What can hang from each mark
J759: J155 J995
J976: J155 J251 J360 J488 J995
J995: J707 J759 J976
J251: J671 J718 J976
J155: J288 J976
J288: J360 J488
J488: J976
J360: J671 J976
J718: J251
J544: J976
J707: J995

Every row comes from one small tree of marks. The marks that hang from a mark follow it in brackets, in the order of their numbers. Every link used is in the known rows. Which tree was each row made from?
Known rows
J488[J976[J155 J251]]: [-24  -8  23  11 -43 -26   0 -12   7  -5  22   9 -61  -3   9  27  -9   5
   3   5 -12 -45  -5 -12 -32 -17  26 -51  42  52 -11 -30  -2   3 -19 -12
 -19  21 -28 -54  16 -42   2 -12  15   2   6  31 -33 -20   0 -13  -5 -22
  -4   5  23   1]
J155[J976[J251 J488]]: [ 13  19  -7 -14  -6 -31   1  16  25  33  56  54  29  14   4  29  13 -14
  16 -14  36 -51  14 -12 -13  -8  44 -23  10  19 -14 -45 -16  26   2  -6
  -4  -9  20 -18  11  -3  -7 -17  -7 -44  -6 -18 -38 -20 -28 -28  -2 -11
  20 -14   4  23]
J155[J288 J976[J360[J671] J488 J995]]: [ 11  26  -4 -23  26 -27  -4 -21  51   6  19  63  40  42  -2  18   6   3
  38  -7  73 -29  26 -29  -1  29  41  13 -41  27  -3  -4  -3  46  37  25
   4 -16  41  -9   2   6  -3 -13 -16 -12  28 -59   7  -4 -57 -25  12  67
  21  15 -17  29]
J488[J976[J251 J360]]: [-27 -15  39  12 -43 -17  24  -9  19 -19   7   8 -57  13   6  53  -7 -10
  -7   3  11 -34  15 -11 -43 -13   3  -8  70  55  -3 -11 -21  10 -12  -8
 -33   9  -2 -17  15 -66   8  -4  29  -4  15  -7 -17  -8 -18  -6   7 -10
  32   5  -9  15]
J360[J671 J976[J155 J488 J995[J759]]]: [  4  30 -17   0 -33 -37   8  -8  21  48 -26  83  37  22  -1  11 -12  35
  16 -17  18 -50  27 -42   7  16   9 -41 -18   8  60   8 -34 -24  37   1
   5  -9  -5 -78  22  27  -1 -33   5 -26  -7 -19  32  -6 -50 -25 -21  21
 -65  52 -17 -15]
J544[J976[J251 J360[J671]]]: [-36  -1  28  28 -25   9 -16 -13  26   4  43  17  -3   2 -21  53  -8 -21
 -17 -15   4 -37  22 -37 -12   4 -36 -19  32  59   7   2 -50  29 -17   1
 -10 -36  22 -10  27 -58  14 -18  44 -13  30 -15  -3   4 -28  -8  16  45
  55   5 -38  35]
J544[J976[J251]]: [-36   3  -2  18 -23   2 -19  -1  15  16  59 -12 -17  -7 -14  23  -9 -35
 -16 -20 -15 -41 -16 -25 -11  -2 -12 -25  41  43   7 -15 -24  22  -8 -27
 -13 -18  -6 -13  33 -41   8 -17  25 -20  38  24 -34   0  -4  -3   6  29
  28   4 -13  38]
J976[J251 J488]: [  0  17   1  -5 -16 -35  32  11  52  46  47  41  -1   5  -6  29   7 -11
  16 -14  10 -30  32 -26 -15 -12  17 -32  17  17  15 -37 -24  19   5  -7
 -11  27   6 -11 -10  -4  -5 -26  26 -32  -1 -12 -40 -19 -25 -28  13 -22
  34   3   0   8]
J718[J251[J671 J976]]: [-47 -35  20  37 -25  22 -48  19   7  14  23  29  14 -10  15  -4  -9  11
  40 -23  -3 -56 -21 -54 -22  17 -52 -73  14 -14  16 -40 -23  -1 -23 -28
   3  32 -35  19  10   4  21   7   2 -13  20  66 -34   8  20  14  37  -4
 -10  37   9   8]
J759[J155]: [-40 -14  -8  24 -41  -3  -8  20 -23   6  23 -53 -35  12  22  23  -6 -14
  49   4 -35 -48 -10 -49 -13 -23  -3 -47  -1 -23 -24  12 -21   3   5 -51
  11  16 -48 -18  20  14 -17   0  14 -10  34  14  -5  -8 -26  -7 -16 -28
  -2 -15  23   3]
J976[J251[J671 J718] J488]: [-10   9  42 -10 -36   7  11  17  43  71  24  87  56  -3  -3  28  -5   5
   5 -25  23 -17 -13 -53 -30   7  17 -49   7   7  21 -51 -15  16  11  -8
 -10  54   5  -9 -68  24 -14 -34  54 -17 -26  19 -19 -37 -32  -7  59  -8
  62  24   0   4]
J718[J251[J671 J976[J360 J995]]]: [-30 -27  31  22 -26   6 -21  15  27   5 -13  38   3   9   0 -10 -15  11
  57 -17  13 -23  -3 -65 -25  32 -67 -60   2  -8  32 -41 -25  -3  -4  -6
 -11  23 -14  38  -6  -5  20  22   4 -12  33  52 -14  12   5  -8  55  13
  -8  52   1   8]
J288[J360[J671 J976[J155]] J488]: [-63 -11  -9  31  -5 -33 -27   2 -22 -11 -11  -3 -26  39  55  70 -32  98
  44  31 -76 -68  -4 -25  50  24 -30  -7 -22  29  -6  52 -37 -20 -17  30
  29  17 -51 -42  63 -18  20   7  36  15  17 -39  -9 -28 -32 -23 -10   6
 -25  40 -17   0]
J155[J976[J995]]: [ -3  12 -29  -6 -16 -45 -33  10   1  12   6  19 -16  11  11   3 -15 -27
  24 -11  18 -41  -5 -25  -2   8  25 -15  -2  -2 -18 -11  -3  -5  18 -41
  -5 -28 -19 -10  22   7 -15  14 -20 -14  48   1   3 -11 -18  -7   3  21
 -11  12  14  28]
J155[J288[J488]]: [-51  -8 -31  11  17 -12 -23 -10  12 -18  28 -29 -15   7  35  21  -9 -10
  31  20 -34 -30 -20 -20  31  25  28  14 -13  18 -22  25   9  16  -1  -7
  18  32 -39   2  18  10  -3   7  10  18  59 -34 -33  -7  -8  -7  -7  36
  14  10  -1  30]
J707[J995[J759 J976[J155 J488]]]: [  5   9 -79  -3 -23 -39   9  -9   2  25 -11  28  46 -21  -7  -7   6 -10
  46 -64   9  -4  47 -29  26   3  15 -30  21  11  19   4 -32   5 -21 -25
   2  25 -23 -85 -12  19  -3 -22 -26 -40  -5  44  48   3 -40 -33 -14  53
 -23  18   9  -4]
J288[J360 J488]: [-61 -25 -25  26   7 -38 -21  17 -30 -20  -3 -51 -50  30  46  54 -31  55
  47  24 -79 -37  -1 -24  59  16 -41  15  -2  17 -22  41 -27 -11 -14  -8
   8  32 -58  18  39  -8  16  30  26  17  56 -19 -30 -13 -13 -28  22  -6
  11  38  -5   3]
J488[J976[J360[J671] J995[J707 J759]]]: [-33 -23  -1   7 -41 -33 -19 -23 -17 -12 -52   4 -25  21   6  53 -28 -15
 -15  -9  29 -29  41 -27 -13  11 -37   0  52  26  33  36 -38  -2   7 -26
 -41 -24  -8 -45  36 -36  -9  -8  29   0  33 -11  59  20 -36 -18   9  12
  -5  49 -23 -16]
J360[J671 J976[J488 J995[J707]]]: [-28  15 -22   0 -30 -46  -8  -4  31  56 -16  68  13  17  25  41 -17   4
  17  -6  34 -69  22 -36 -26  21 -14 -21 -29 -14  57  22 -39  -5  32  -4
   3  -7 -11 -57  36  -1 -29 -36  30 -21  -6 -27  43  -8 -61  -1 -25  15
 -39  39 -26   5]
J718[J251]: [-34 -15  -2  32  -7  -9 -30  11   1   8  35  -8 -33  -9   8  -2  -2 -12
  55 -12 -30 -41  13 -37  -7   4 -19 -39   4  -5   7  -2 -22   5 -14 -37
   1  35 -39  18  24  13   8  -6  -3 -14  38  31 -25 -13  -3   9   6   9
 -57   8  40   5]
J288[J360]: [-60 -21 -19  18   1 -24 -42  21 -18 -11  17 -32 -48  13  22  35 -21  27
  30 -19 -64 -52   5 -32  32  -4 -33  -8  33  10 -19  24 -23  -4  -8 -32
   2  28 -46  -4  35  -7  14   1  32   8  58  20 -13   0 -11  10  12  11
  14  29   5  -6]
J759[J155[J288 J976[J360]] J995]: [-41 -33   7 -12  16   9 -27  -8 -23 -26  23 -36 -53  54  -2  11  29  -1
  62  27  11 -33 -12 -31   7 -15  56  -5 -39  22 -44 -13 -10  45  20   1
  22  13   6  -8  11  -9 -32  27 -13 -15  31  -9   4  -5 -28 -33 -41  28
   7 -40  13  -9]
J995[J707 J976[J488]]: [-24 -34 -82  -1   9 -53 -36   6  10  49  14  32 -22 -18  22  23  -6 -33
  58 -39  22 -23  15 -23  26  11 -33 -26  20 -13  11   5 -37  35   2  -6
 -13  29 -20 -48  14  -3 -31 -32   5 -19 -27  22  38  21 -46 -11   0   5
   1  23  12 -17]
J360[J671 J976]: [-47   2  -5  30 -41  -8 -31  -4   7  22  14  42   0  -4  33  53 -14  13
  -8  -7  -8 -93   0 -30 -20  -2   0 -25  15   6  19  35 -37 -18  -1 -24
  21  -9 -34 -61  55 -17  -1 -25  32  -8  10 -30  23 -16 -36  42 -43  19
 -18  11 -24  22]
J544[J976[J251[J718] J360 J995[J707]]]: [-37   2  11  -6 -15  -3 -12   3  21  19   5  12  -4  17 -27  28 -19 -45
  18 -18   1   9  -6 -54 -16  26 -33 -10   7  43  39 -11 -16  29  11   5
 -31 -19  20  -3   3 -24 -17 -23  52  -9  33  25  20   3 -31 -28  31  67
  32  27 -11  13]
J544[J976[J251 J360]]: [-30   1  21  16 -15   7   2  -2  27  -4  36   2 -17   5 -22  34  -2 -25
  -8 -18  -4 -19   2 -32 -16   5 -27 -10  39  56   6 -15 -33  28 -12   0
 -15 -21  16  10  21 -49  16 -11  31 -14  32   4 -19  11 -14 -17  12  44
  46   6 -23  34]
J155[J976[J360 J488]]: [ 12   9  -5  -3  10 -24   6  20  23   8   3  59  21  20   5  34  16   2
  28 -13  52 -37  14 -29  -6   5  23  -9  -8  13 -20 -23 -26  23   8  -1
  -4  -8  16  17   8   5   1   3 -17 -25  -6 -26  -8   2 -39 -19   0  18
  20   8  -3  13]
J155[J288[J360] J976]: [-47  -4 -21  -9  41 -11 -67   4  -7 -32  64 -16   4  35  28  20   3  15
  33 -14 -17 -67 -20 -15  35  10  37  23   7  30 -47  13  10  41  -2  -2
  18   8  -9 -27  49   3  11 -13 -18   1  57  -3 -26   1 -16   8 -12  55
   9  -1  11  22]
J488[J976[J995[J759]]]: [-22  -7 -14   7 -50 -35  -3 -12 -19  -1 -28 -13 -41  13   6   8 -33 -25
 -13 -14  12 -32   3 -15 -12  -4   0  -8  69  18  29  13  -8 -20  20 -64
 -42  -5 -35 -35  23 -17   4   6  -4  -4  54  22   8   5  -9 -11  10   0
 -25  47  -4  -1]
J488[J976[J995]]: [-29  -9  -6  11 -51 -43  -3 -13   0  -1 -22  -6 -72   5  18  17 -34 -17
   3   4  13 -37 -10 -17 -35  -2   1 -20  40  16  10   4  -2 -16  19 -54
 -33   9 -44 -21  15 -30  -5  10   4  10  51  21  -5  -6  -9   6  11  -1
 -12  40   2  16]
J360[J671]: [-43 -11  -8  37 -29 -12 -45  -7  -2  21  22  23 -17 -17  17  54 -17  -4
  -6 -13 -11 -68  28 -41  -3  -5 -13 -41  10   1  -9  35 -40  -6 -15 -47
  14  -8 -39 -33  24  -9  -6 -15  44   7  32 -22  19 -11 -31  31   0  10
  26  11 -16  16]
J544[J976]: [-46  -6 -19  30 -14   7 -39   1  -4   8  31 -12 -20 -18   0  12 -16 -29
 -10 -21 -11 -42 -29 -31  -1   4 -24 -29  23  22   2   3 -24  11  -1 -50
  -8 -14 -34   1  37 -21   7  -5  10  -3  44  35 -21  13   1  15   0  43
  14  25 -13  29]
J251[J671 J718]: [-49 -16  31  13 -46  35 -53  21  -6  37 -14  62  37 -25  17  14 -22   4
   0 -27 -13 -25 -56 -71 -15  17   2 -54  11 -15  -8  -7  -5 -15   4 -52
   4  48 -49  -3 -61  39 -14 -12  54  20   6  50  19 -20 -14  50  51  23
  50  43   6   6]

Write each row's tree
[-17 -46 -35  -1  19 -34  -4 -13  17  27 -10  39 -88   3 -18  11   9  -3
  60 -13  27   6  25 -22  27  -4   1 -15  11  22   2 -24 -42  20  17   4
 -10  40  -6   0 -25 -35 -21  26   4 -17  -5   3  31   8 -31 -20   1  30
  23  18  -8 -22] | J759[J995[J976[J360 J488]]]
[-41 -14  51  10 -67  11 -12  -4   3  16  12  32  -8  -5  17  40 -24  -2
 -23  -6   8 -40 -37 -27 -52  -8  17 -35  63  31  -1 -18  -5   1  -7 -34
 -24  34 -24 -40 -24 -30  -3 -20  46   7  -1  36 -14 -30 -10  23  38 -15
  43  20   2  14] | J488[J976[J251[J671 J718]]]
[-53   1  17   1  -4  18 -45 -14  22  -3  56   8   1   3  -9  -3  -7  25
  -4 -20 -30 -29 -36 -37  13  23  -8 -36  15  56 -14 -29 -13  35  -5  15
   7  13  -2 -31   2 -26  16 -28  14   3  30  54 -42   0   0 -10  27  54
  34  24   0  24] | J544[J976[J155[J288[J360]] J251[J671]]]
[-10 -10 -31 -18  -2 -44 -17   9   0  -6 -70  20 -20  25 -23  -7  -4 -13
  45 -23 -14  18  44 -62  40  35 -32 -32  -7  12  25  -6 -24 -10   9   6
 -16 -11  -5 -23  -1  31 -21  -3  16  -4  27  21  65  37 -27 -59   2  40
 -33  54  14 -48] | J976[J155 J360 J995[J707 J759]]
[-15 -19   0  28  11  -5 -12  23  22  22  38  36   5   2  -2  -9   8  22
  86 -15  -3 -48   4 -54  -9   8 -27 -89 -26   3  30 -52  -7  13 -16   3
  -1  45 -23   7  21  19  27  -9  -9 -17   0  62 -53   3  13 -24   8  -4
 -53  31  27 -19] | J718[J251[J976[J155 J488]]]
[ 25  31  34 -28 -17 -32  65  14  71  51 -12  71  13  37 -34  24 -11 -13
  59 -13  32  32  34 -61 -28  15   9 -12 -19  30  49 -40  -2  17  39  29
 -36  31  39  14 -62  13 -11 -18  52 -18   8 -22   4 -23 -55 -54  55  29
  44  30  -6  -3] | J976[J251[J718] J360 J488 J995]
[-29 -25 -52   3  -9 -25 -45  20 -16  15 -20  10   9  10  -6  -6 -16 -20
  36 -31 -18 -33  -1 -58  22  17 -39 -72   6   2  40 -35   4 -13  -7 -14
 -16 -13 -32 -52  33  27  -5  -4  18  -5  32  67  17  40  19 -42  -6  11
 -16  58  -9 -34] | J251[J976[J155 J995[J707 J759]]]
[  7  10  24  -9  -4 -24  57  11  66  25  19  54  -3  21 -19  43  17  -3
  28 -13  22  -6  50 -35 -22  -1   1 -16  16  36  16 -38 -37  24   4  27
 -16  23  35  17 -23 -19   5 -15  35 -30  -8 -38 -22  -8 -42 -40  21  -4
  52   3 -16   5] | J976[J251 J360 J488]
[-36  -9 -15   1   0 -20   5 -25   2 -33 -15 -29 -12  33  20  21 -19  -6
  14  18  -4  -7  -6 -13  26  30  19  38  20  44   5  30   7  12  15   1
 -14  15 -20  -6  20  -7  10  15  -2  13  64 -43 -14   5 -14 -35   6  39
  -2  35 -16  18] | J155[J288[J488[J976[J360 J995[J759]]]]]
[-11 -36 -13   1   6 -39   0 -26  30  38  15  52 -74  11 -25  34   7  -2
  43  -9  28  -4  51 -20  20  -7   5 -16  14  41   9 -24 -55  31   5  21
 -11  24  16 -25 -19 -55 -21   9  28 -27 -16 -21  31 -12 -45 -31  10  22
  45   0 -22 -15] | J759[J995[J976[J251 J360[J671] J488]]]
[-21  -6 -71  10 -48 -21  -1  -4 -33   8   0 -37  31  -8   8   7  -4 -32
  45 -53 -14 -16  35 -31  16 -12   0 -16  45  -4   6  33 -36   4 -25 -53
   6   6 -34 -89  19   7 -12 -12 -19 -48  26  33  57  -1 -45 -23 -23  36
 -17 -13   8  10] | J707[J995[J759[J155] J976]]
[-61 -33 -51  -1  -3   0 -58  14 -53  -6  22 -67  36  25  13  18   6 -45
  17 -24 -33 -43   5 -42  37   1  -8 -10  28 -17  11  38 -22  29   0 -33
   5   1 -24 -63  47  44 -31 -35  13 -25  32  16  38  33 -23 -31 -40   1
 -27   0  13 -37] | J995[J707 J759[J155[J288]]]
[ -4  16 -27 -18  34 -11 -25   1  27   8  58  39  42  20  17   5  17 -10
  27 -14  45 -54 -15 -14   5  10  67   0 -20  16 -23 -18  10  47  19  -2
  16  11   8 -17  18  23  -1 -23 -32 -18  18 -17 -35  -4 -25  -3 -17  44
   7  -1  10  27] | J155[J288 J976[J488]]
[-44 -20  25  11 -54  29 -44  27   7  45 -24  67  50  -9   7   2 -43   0
  25 -31  11 -25 -70 -83 -27  25 -31 -77   4 -15  32 -43  15 -20  11 -35
 -13  26 -38  -8 -46  33  -2   7  55  19  25  76  10   4   6  22  65  28
  64  70 -24   5] | J251[J671 J718 J976[J995]]
[  7  20  -4   2   0 -22  22  -4  45  20 -29  51 -16  13 -29  -7  -8   8
  44 -15  31  15   4 -52  -5  27 -24 -42 -39  37  27 -33 -22  15  34  10
 -22  -4   8  19 -13  -3   8  -2  -5   0  19  28 -14  19 -22 -42  26  61
  -3  56  -6   7] | J544[J976[J155 J360 J488 J995]]
[-15   2 -37  -1 -43 -27  -4  12 -21  18 -19 -40 -11  23  -5  -6 -24 -35
  28 -19 -21 -15  18 -49  19  -3 -13 -21  24 -18  24  16 -18 -16  34 -63
 -16 -13 -30 -25  14  38 -13   7  -2 -25  71   8  26   9 -23 -42   6  -4
 -29  29   6 -13] | J976[J995[J759[J155]]]
[ -55  -68  -52   -4   19  -37  -55  -10   -8    8  -15    9 -104    0
   -3   19    6  -29   54  -11    3   -5   20  -24   36    4  -18  -12
   13   19   -4   -5  -45   24   -5    3   -9   25  -18  -21    3  -41
  -46   19   25  -11    1   22   63   21  -25  -10  -18   36   12   10
    3  -36] | J759[J995[J707 J976[J360]]]
[-22  -7  16   9 -41 -51  44 -16  13 -18 -35 -12 -63  33  23  53 -33   8
  23  43  -7  -5  14  -9  -9  15  -8  15  18  47   5   4 -13  -9   1   8
 -31   4 -17  12  16 -52   0  35  21   6  38 -48 -21 -23 -22 -52  28 -14
  17  26 -15  27] | J288[J488[J976[J251 J360 J995]]]
[-42   8 -11  -5 -10 -57  14  10   3  -8 -13 -18 -48  57  37  36 -33  71
  66  36 -80 -30 -10 -19  46  28 -19   9 -18  38  11   7  -8 -21   8  43
   6  24 -32 -26  42 -16  12  19  17   0  36 -18 -30 -34 -24 -62   5   1
 -37  35   0   2] | J288[J360[J976[J155 J251 J995]] J488]
[ 25  22  11  -3  -7 -53  33 -14  62  31 -53  92 -17  20 -22  17 -10  40
  58  -1  38   6  63 -65  -7  27 -15 -56 -64  18  22 -17 -34  -1  30  24
  -6  10  14  -4 -38  12  -2  -3  21   7   3 -25  27  -3 -56 -49  32  30
   3  52  -3 -14] | J976[J155 J360[J671] J488 J995]
[-24  -9  47   0 -43  -3  10   4  45   5   0  47  -7   4  -3  35   1  -3
  -9 -14   0 -13  21 -44 -24  11 -19 -23  43  28 -13 -32 -44   8 -14   8
  -2  12  12  12 -37 -32   1   2  44 -12  11 -11   0  -5 -27  -3  40   1
  78   7 -16  19] | J976[J251[J671] J360]
[-18  -8 -15   1  -1  14 -24  13 -40 -24  30 -43  49  41   0  16  13 -21
  19 -23  -5 -38   2 -35  34  -6  23   6  35   8 -15  20 -16  26   7 -25
   6 -18   4 -35  36  35   3  -9 -25 -34  37 -16  11  22 -29 -38 -26  17
 -10 -11   3 -10] | J995[J759[J155[J288 J976[J360]]]]
[-15 -25  -3   4 -32 -24  -2  -7  39  16  18  44 -22 -14   2  24 -13 -16
  33 -40  10   0  13 -26   7  11 -31 -16  70  26 -16 -20 -44  23 -11  15
  -9  15   9 -25 -28 -45   4  -3  16 -21 -10  -4  25   3 -42  -7  42  14
  64   6  -9  19] | J995[J976[J251[J671] J360]]
[-19   3  -4  19   2   4  10   2  30  15   6  33   3   4 -15  26   2  -7
   8 -21  31 -15  -3 -42 -11  12 -31 -17   5  33  17  -9 -40  26  16  -8
 -18  -1  11  32   8 -21  16  -7   9 -11  16   8 -16  23 -22 -10  13  50
  27  39 -26  21] | J544[J976[J360 J488]]
[-41 -23   6 -20   5   4 -30 -10 -19  -3  65 -46 -48  53  -3   7  25 -16
  50  29  -1 -48 -15 -19   2 -26  76 -15 -26  24 -37 -26  -2  50  16  -2
  20  13   5 -37  16 -15 -42  12  -7 -35  32  -2 -16 -26 -21 -41 -42   8
   6 -57  20   0] | J759[J155[J288 J976[J251]] J995]
[-34 -21  31  16 -30  43 -29  37  16  59  -3 100  91 -12  12  20 -18  19
  19 -37  33 -38 -64 -81 -29  16 -21 -83  -2 -14  30 -54   3   2   4 -21
  -6  51 -26  -3 -52  36   6 -15  54   7 -21  70 -13   3   0  21  60   6
  78  66 -30  -4] | J251[J671 J718 J976[J488]]
[-34  -6 -21   7  12 -22 -25  -6  12 -14  15   2 -27   1  23   1  -2  17
  48  21 -46 -25 -19 -33  36  24  36 -31 -39  29 -31  -1  14   7  -8   8
  25  37 -48 -18   4  24  -1   1   4  27  34   2 -34  -9  -2 -21 -13  33
 -11  17  25   7] | J976[J155[J288[J488]]]
[-10  12 -18 -19  26 -31  -7 -13  23 -32  -6   3   5  47  21  15  -9  -2
  53  26  21  -9  -7 -17  27  43  39  43 -38  37 -29   5  14  26  20  24
   6 -15   9  20  15   3  -4  29 -25  -1  60 -65  -9  -7 -31 -46   6  63
  12  10  -8  43] | J155[J288[J488] J976[J360 J995]]
[ -5  24 -19 -24  26 -50  -6 -18  45  23   6  43 -18  29  -6  -7 -14  45
  69  -5  -1 -14  24 -48  28  27  13 -35 -63  19  12  -7   3  19  41  24
   5  42  -5 -34 -16  31   0 -26   4  17  38   9 -14  -9 -38 -43  26  47
 -18  55  17 -14] | J976[J155[J288[J360[J671]]] J488 J995]
[-63 -34 -53   0   2  -6 -46  10 -61  -9   8 -75  33  33  25  30   0 -32
  25  -5 -42 -32   2 -36  53   9 -11  -1  14 -13   7  46 -23  24  -5 -22
   6   4 -27 -50  54  45 -32 -18  10 -20  31  -6  29  24 -24 -48 -31  -9
 -28   4   7 -32] | J995[J707 J759[J155[J288[J488]]]]
[  0  13 -59 -41  29 -49 -17  -9  19  29 -22  36  25  23 -18 -33   6  -9
  45 -25  14   4  27 -47  41  38  16 -28 -42   4  47 -17   3  20  41  13
  -9  24   1 -47 -10  65 -26 -37  -8  -9  17  30  19  24 -26 -66  -2  42
 -50  59  22 -45] | J976[J155[J288] J488 J995[J707 J759]]
[ -8  14  47  -7 -37 -20  13  -4  45  29  -3  49   2  25 -26  51 -28 -17
  33 -10   1   0  45 -63 -18  15  -9 -15   2  38  27   2 -16   8   8  11
 -21  -5  25 -18 -32 -13 -14 -18  84  -3  33 -41  41 -32 -60 -23  49  46
  56  14 -18   9] | J976[J251[J718] J360[J671] J995]
[-39   8 -20   2  -2 -14  -9   1  19  -8   6  17 -12  12  37   3   2  24
  39  14 -38 -50 -43 -24   8  22  44 -17 -22  24   2   0  10 -10   4  19
  30  34 -44 -45  34  12   1 -10  -6   6   7  -4 -25  -9 -12   3 -56  38
 -52  15  13  15] | J360[J976[J155[J288[J488]]]]
